Each row was made from one path, in order. Every step used is in the known rows, and no mark comes twice. Write each row's path.
(in the rows, 128 means zero)
Known rows:
fozi -> getu: [143 143 153 160 121 134 110 146 134 132 105 153 118  99 107 101 140 136
 127  80 106 109 120]
miboz -> fozi -> getu -> ziga: [157 161 152 191  92 105 121 171 135 157  70 182 147 139 141 116 153 130
 105 104  78 143 151]
miboz -> rese -> getu -> ziga -> morem: [ 75 185 142 164 106 161 134  87 138 133 107 186 134 155 137 154 117 143
 118 129 106 108 178]
getu -> ziga -> morem -> rese -> miboz -> fozi: [ 43 150 141 163 130 136 128 113 101 128  61 219 202 180 184 151 150  93
  29 161 119 142 140]
ziga -> morem -> rese: [ 75 131 142 127 143 152  99 107 120 116  84 198 173 122 134 142 128 129
  73 145 129  75 131]
rese -> getu: [140 164 171 152 107 133 133 133 134 135 138 129 124  79 125 120 116 146
 113  93 118 105 150]
morem -> rese -> rusum: [123 136 143 145 175 160 129 127  97  98 126 155 154  82 173 160 122 108
  98 125 130 124 117]
rusum -> ziga -> getu: [ 95 197 126 133 135 199 124 123  91 114 129 210 156 109 105 120 140 131
 109 140  83 111 158]
getu -> ziga -> miboz -> fozi -> morem: [143 185 158 151  94  59 149 148 145 172  90 196 152 125 153 121 146 141
  86 162 102 109 203]
ziga -> morem -> rese -> miboz: [ 32 138 140 131 158 167 118  88 106 101  95 191 172 141 152 143 134 100
  54 137 145 105 108]
morem -> rese -> getu: [130 134 173 158 132 142 121 132 117 125 127 153 169  76 144 133 112 144
 101  99 117  93 134]
rusum -> ziga: [112 189 143 131 118 167 117 125 103 130 117 171 163 106  99 118 122 149
 114 130 105 109 165]
morem -> rese -> rusum -> ziga -> miboz -> fozi: [131 185 170 150 151 125 155 138  84 128 109 205 165 100 154 163 122 130
  95 171 136  79 139]
miboz -> rese -> rusum -> ziga: [121 215 128 135 162 184 141  96  79 104 142 172 142 126 133 160 110 120
 161 144 124 134 152]
rese -> rusum -> ziga: [117 200 144 145 140 180 136 119  97 110 136 154 141  87 135 146 120 122
 112 128 118 122 151]
miboz -> rese -> getu -> ziga: [116 181 137 167 114 152 147 112 123 135 128 158 141 132 142 143 108 150
 142 112  93 141 179]
miboz -> ziga: [129 162 146 131 157 144 110 129 112 133 134 156 122  91  82 108 122 129
 120  96 139 117 134]
miboz -> fozi -> rusum -> ziga: [119 185 137 144 101 112 107 144  99 147 124 194 172 145 109 147 139 138
 114 114 117 114 156]
fozi -> getu -> ziga -> miboz -> rese -> rusum: [109 173 129 185 151 147 174 116 133 125 116 175  77 130 149 152 129 138
 160 120 106 125 131]
morem -> rese -> getu -> ziga -> miboz -> fozi: [127 150 180 184 105  90 161 153 130 164  93 192 162 110 161 149 119 159
  78 143 102  90 164]
morem -> rese -> getu -> ziga -> rusum: [115 119 169 202 142 153 156 125 129 122 112 152 159  75 151 143 137 169
  77 114  75 123 174]
getu -> ziga: [104 155 118 152 112 151 133 136 129 136 102 158 151 121 139 129 129 141
  93 125  91 148 175]
getu -> ziga -> morem -> rese: [ 47 133 124 150 127 170 112 106 125 123  73 213 182 135 150 152 133 137
  55 147 100 107 157]
getu -> ziga -> miboz: [ 89 155 127 147 112 128 163 131 143 145 101 167 117 117 129 128 124 164
  96 147 105 115 169]

Write each row's path:
[ 84 124 131 150 152 101 117 133  91 127 121 185 185 159 164 157 149  96
  78 105 148 143 102] : morem -> rese -> miboz -> fozi -> rusum
[155 166 164 129 118  69 155 151 127 159  93 172 122 126 126 126 132 145
 105 161 141  86 144] : ziga -> miboz -> fozi
[122 147 140 136 112  61 139 148 133 161 122 175 114 140 120 151 142 148
 112 127 148  88 132] : ziga -> miboz -> fozi -> rusum
[ 60 123 136 184 119 166  97 124 140 125  62 221 163 130 135 131 151 137
  76 108  83  97 133] : fozi -> getu -> ziga -> morem -> rese
[160 155 176 132 135  51 128 141 120 158  96 206 183 100 153 130 138 132
  90 164 132  66 163] : ziga -> miboz -> fozi -> morem -> rese
[161 166 179 147 159  63 146 138 114 137 113 191 154  87 184 157 138 109
  94 160 142  80 148] : ziga -> miboz -> fozi -> morem -> rese -> rusum
[ 75 132 133 135 168 157 135 116  91 107 115 167 179 123 156 131 129 106
  78 126 137 137 108] : morem -> rese -> miboz
[ 82 168 116 136 109 159 104 120 108 132 149 176 158 120  94 143 130 150
 123  95 115 111 153] : fozi -> rusum -> ziga
[ 88 135 158 173 113 134 161 132 136 140 115 175 148  85 146 143 109 171
  85 125  99  88 160] : morem -> rese -> getu -> ziga -> miboz
[ 68 194 145 125 107 179 105  99 115 127  99 197 159 126  96 131 125 139
  87 146 118  77 163] : rusum -> ziga -> morem
[ 77 205 148 140 134 192 122  94 112 104 119 185 132 109 130 158 128 116
  91 139 130  92 149] : rese -> rusum -> ziga -> morem
[ 57 143 126 165 152 185 128 103 120 102  93 200 159 120 185 181 136 109
  56 146 110 124 144] : getu -> ziga -> morem -> rese -> rusum
[ 76 189 133 150 117 128 124 128  89 138 136 183 171 164 124 144 147 108
  96 107 132 139 133] : rese -> miboz -> fozi -> rusum -> ziga
[ 95 149 123 158  95  73 148 149 143 169 108 186 126 157 136 155 145 156
  98 129 118 116 160] : getu -> ziga -> miboz -> fozi -> rusum
[ 73 149 134 180  95 158 106 123 156 137  73 195 125 135 118 121 153 137
  87 102  86 106 147] : fozi -> getu -> ziga -> morem
[174 156 169 135 136  72  99 147 105 146  94 199 212 106 163 127 142 109
  89 144 118 103 164] : miboz -> fozi -> morem -> rese
[108 187 158 141 161 142 138 106 105 113 139 199 169  62 150 147 124 135
 101 149 124  67 163] : fozi -> morem -> rese -> rusum -> ziga -> miboz
[ 59 163 121 148 103 162 121 109 142 130  80 186 144 139 135 140 136 133
  69 144 103 117 172] : getu -> ziga -> morem
[101 133 150 202 134 123 132 156 103 135  71 200 188 154 173 122 156  99
  75 104  88 164 116] : morem -> rese -> miboz -> fozi -> getu -> ziga
[ 39 173 121 131 103 169  92  96 123 126 128 206 150 143  88 156 139 147
  97 108 127  76 149] : fozi -> rusum -> ziga -> morem
[148 152 182 157 126 114 106 124 128 133 137 168 183  57 152 123 123 137
 100  95 108  82 166] : fozi -> morem -> rese -> getu
[137 147 135 142 113  82 112 152 120 152 121 167 145 144 130 148 149 127
 111 106 133 123 135] : miboz -> fozi -> rusum
[139 212 171 149 127 115 166 137 102 139 116 180 124 107 139 152 125 132
 107 166 135  91 151] : rese -> rusum -> ziga -> miboz -> fozi
[120 178 132 130 173 132 177 103 113 113 138 153  83 125 146 162 109 131
 157 156 159 104 131] : ziga -> miboz -> rese -> rusum
[142 155 153 145 173 133 118 119 112 106 134 168 171  66 184 150 133 101
  98 120 126 114 148] : fozi -> morem -> rese -> rusum
[141 178 157 145 132 136 139 110 116 129 140 145 129 114 124 137 104 144
 159 108 127 109 152] : miboz -> rese -> getu
